Every row comes from one small tree of marks. The marks that hang from a mark follow it in brackets, in the order of their numbers. Every link used is in the known rows. Which tree was each row made from?
Known rows:
K_217{K_577 K_581{K_568}}: -.11 -.34 -.32 -.34 .12 .02 -.16 .15 -.20 -.08 .09 -.24 .00 .03 .06 -.42 .13 .37 -.23 .21
K_592{K_662{K_568{K_581}} K_671}: .13 .09 .15 -.25 .22 .16 -.06 .16 .07 -.21 -.09 -.17 .15 .11 .19 -.40 .22 .49 -.46 -.02
K_581{K_568{K_428} K_662{K_592}}: .09 -.09 .06 -.39 -.23 -.11 -.17 .24 -.11 -.10 .21 -.17 -.11 .39 .05 -.45 .23 .35 -.50 .02
K_577{K_217{K_581{K_568 K_662}}}: -.08 -.23 -.15 -.19 -.18 .08 .30 .19 -.12 -.28 .04 -.20 -.09 .06 .08 -.40 .26 .33 -.32 .08
K_217{K_577 K_581{K_568 K_662{K_592{K_671}}}}: -.20 -.21 -.23 -.38 .03 .06 -.23 .08 -.18 -.10 .06 -.15 -.20 .02 .07 -.40 .32 .49 -.21 .24
K_577{K_217{K_581{K_568}}}: -.04 -.27 -.21 -.17 -.12 .10 .20 .23 -.14 -.21 .01 -.26 .05 .12 .08 -.48 .25 .29 -.29 -.01
K_217{K_577 K_581{K_662}}: .00 -.21 -.26 -.39 .22 .00 -.15 .04 -.17 -.22 .07 -.22 -.20 -.09 .09 -.26 .20 .42 -.24 .32
K_662{K_568}: .18 -.13 .04 -.29 .32 .06 -.13 .11 .00 -.21 -.02 -.27 .15 .28 .10 -.47 .14 .46 -.42 .00
K_662{K_568{K_428 K_581{K_217}} K_592}: .54 .02 .05 -.26 -.07 -.01 -.41 .20 .01 -.19 -.02 -.31 -.05 .37 .14 -.40 .31 .44 -.50 -.10
K_662{K_581{K_217 K_568{K_428}} K_592}: .07 -.19 -.11 -.27 -.12 -.21 -.46 .24 -.09 .01 .17 -.27 -.11 .48 .06 -.44 .28 .32 -.43 -.11
K_662{K_581{K_568} K_592}: -.11 -.16 -.13 -.33 .18 -.18 -.55 .24 -.09 .01 .20 -.21 .08 .52 .04 -.52 .21 .35 -.39 -.12
K_671{K_577 K_592{K_662{K_568 K_581}}}: .00 -.17 .03 -.29 .34 -.10 -.26 .20 -.17 -.26 .12 -.22 .08 .28 .17 -.30 .02 .28 -.32 .07
K_577{K_217}: .12 -.14 -.08 -.18 -.01 .09 .21 .20 -.06 -.24 .01 -.30 .03 .22 .11 -.40 .24 .24 -.36 -.06
K_217{K_577 K_581{K_568{K_428} K_662{K_592{K_671}}}}: -.07 -.18 -.21 -.42 -.22 -.04 -.25 .14 -.22 -.08 .10 -.17 -.19 .06 .06 -.37 .35 .49 -.25 .24
K_581{K_217 K_568{K_428}}: .16 -.26 -.04 -.21 -.26 .01 .06 .26 -.08 -.06 .11 -.27 -.09 .28 .07 -.41 .16 .25 -.46 -.02
K_217{K_577 K_581{K_568{K_428} K_662}}: -.01 -.25 -.22 -.41 -.18 -.10 -.10 .17 -.22 -.13 .15 -.19 -.14 -.02 .05 -.31 .16 .41 -.29 .32
K_662{K_568{K_581{K_217{K_577}}} K_592}: .36 -.06 -.04 -.27 .18 .07 -.39 .07 .02 -.18 -.07 -.30 -.17 .25 .15 -.39 .26 .44 -.39 .06
K_662{K_568 K_581 K_592}: .10 -.07 -.03 -.34 .41 -.16 -.62 .09 -.01 -.13 .04 -.27 .11 .48 .08 -.49 .26 .52 -.40 -.09
K_577{K_217{K_581}}: .08 -.20 -.23 -.17 .01 .10 .11 .17 -.12 -.28 -.02 -.31 .03 .08 .12 -.40 .31 .30 -.28 -.02
K_217{K_581{K_662{K_568 K_592{K_671{K_577}}}}}: .00 -.11 -.07 -.29 .21 .12 -.36 -.01 -.16 -.25 -.01 -.18 -.11 .15 .15 -.39 .33 .54 -.25 .10
K_581{K_662{K_568{K_428} K_592}}: .29 .00 .13 -.40 .04 -.07 -.26 .10 -.03 -.23 .05 -.24 -.08 .34 .10 -.41 .28 .51 -.50 .05

Which tree is each row?
.22 -.04 .05 -.31 -.02 .05 -.43 .13 -.14 -.11 .02 -.26 .06 .44 .14 -.46 .29 .49 -.35 -.07 -> K_662{K_568{K_428} K_592{K_671{K_577}}}
.20 -.05 -.01 -.25 .02 -.12 -.51 .12 -.01 -.09 -.04 -.27 -.06 .42 .10 -.39 .42 .56 -.39 -.12 -> K_662{K_568{K_428} K_581{K_217} K_592{K_671}}
-.02 -.08 -.15 -.32 .19 .10 -.29 .08 -.13 -.21 .02 -.18 -.10 .12 .12 -.40 .42 .47 -.29 .03 -> K_217{K_581{K_662{K_592{K_671}}}}
-.02 -.15 -.01 -.35 .01 -.23 -.11 .38 -.14 -.15 .20 -.20 .15 .31 .09 -.36 .11 .24 -.43 -.02 -> K_671{K_592{K_662{K_581{K_568{K_428}}}}}
.05 -.09 .02 -.31 .07 -.07 -.11 .08 .01 -.11 -.08 -.26 -.15 .06 .14 -.27 .27 .52 -.39 .15 -> K_592{K_662{K_568{K_428} K_581{K_217{K_577}}} K_671}
.35 -.07 .13 -.30 -.03 .00 -.12 .04 .02 -.24 -.03 -.28 -.34 .26 .12 -.34 .34 .45 -.49 .05 -> K_581{K_217 K_662{K_568{K_428} K_592}}
.05 -.16 -.15 -.20 -.04 .09 .21 .13 -.11 -.34 .00 -.25 -.12 .01 .12 -.33 .32 .33 -.31 .07 -> K_577{K_217{K_581{K_662}}}
.24 .06 .16 -.18 -.30 .13 .09 .24 -.06 -.25 -.04 -.22 .02 .14 .22 -.31 .22 .37 -.40 .01 -> K_592{K_662{K_568{K_428 K_581}} K_671{K_577{K_217}}}
.45 .01 -.04 -.32 -.27 -.08 -.31 .18 -.07 -.18 .12 -.24 -.38 .16 .14 -.19 .28 .31 -.44 .15 -> K_568{K_428 K_581{K_217{K_577} K_662{K_592}}}
.41 .01 .15 -.26 -.02 .04 -.04 .20 .06 -.23 -.05 -.29 -.04 .12 .18 -.34 .18 .38 -.57 .02 -> K_592{K_662{K_568{K_428 K_581{K_217}}}}
-.10 -.10 .04 -.17 -.04 .23 .23 .15 -.10 -.19 -.01 -.23 -.10 .12 .20 -.35 .23 .22 -.31 .02 -> K_592{K_662 K_671{K_577{K_217}}}
.10 .03 .14 -.22 .16 .19 -.16 .14 -.04 -.19 -.02 -.17 .07 .15 .22 -.35 .13 .41 -.38 .04 -> K_592{K_662{K_568{K_581}} K_671{K_577}}
.05 -.24 -.12 -.22 -.15 -.21 -.22 .27 -.07 -.03 .19 -.24 -.03 .36 .05 -.36 .15 .30 -.43 -.03 -> K_662{K_581{K_217 K_568{K_428}}}
.24 -.11 .03 -.27 .21 .07 .05 .18 -.02 -.31 -.06 -.25 -.10 .02 .18 -.25 .13 .32 -.38 .15 -> K_671{K_592{K_662{K_568{K_581{K_217{K_577}}}}}}
.03 -.17 .06 -.22 -.40 .06 -.09 .16 -.14 -.07 .14 -.16 -.38 .32 .10 -.34 .29 .30 -.38 .06 -> K_581{K_217 K_568{K_428} K_662{K_592{K_671{K_577}}}}
-.02 -.18 .00 -.28 -.05 -.15 -.09 .24 -.02 -.06 .12 -.26 -.12 .22 .10 -.36 .15 .26 -.51 .02 -> K_592{K_662{K_581{K_217 K_568{K_428}}}}
.36 .05 -.04 -.29 -.31 -.02 -.29 .17 -.06 -.15 .07 -.20 -.35 .14 .14 -.18 .36 .38 -.39 .12 -> K_568{K_428 K_581{K_217{K_577} K_662{K_592{K_671}}}}
-.01 -.10 .05 -.25 -.52 .01 .04 .24 -.18 -.12 .15 -.14 -.19 .36 .09 -.39 .31 .31 -.36 .04 -> K_581{K_568{K_428} K_662{K_592{K_671{K_577{K_217}}}}}
.04 -.04 .11 -.30 .18 .11 -.28 .01 -.07 -.21 .02 -.16 -.13 .32 .14 -.39 .27 .50 -.34 .08 -> K_581{K_662{K_568 K_592{K_671{K_577}}}}
.02 -.21 -.01 -.27 -.06 -.18 -.01 .33 -.11 -.16 .14 -.23 -.02 .24 .10 -.31 .15 .21 -.44 -.01 -> K_671{K_592{K_662{K_581{K_217 K_568{K_428}}}}}
-.05 -.35 -.23 -.13 -.18 .06 .14 .30 -.32 -.28 .12 -.22 .05 .19 .13 -.35 .14 .14 -.15 .03 -> K_671{K_577{K_217{K_581{K_568}}} K_592}
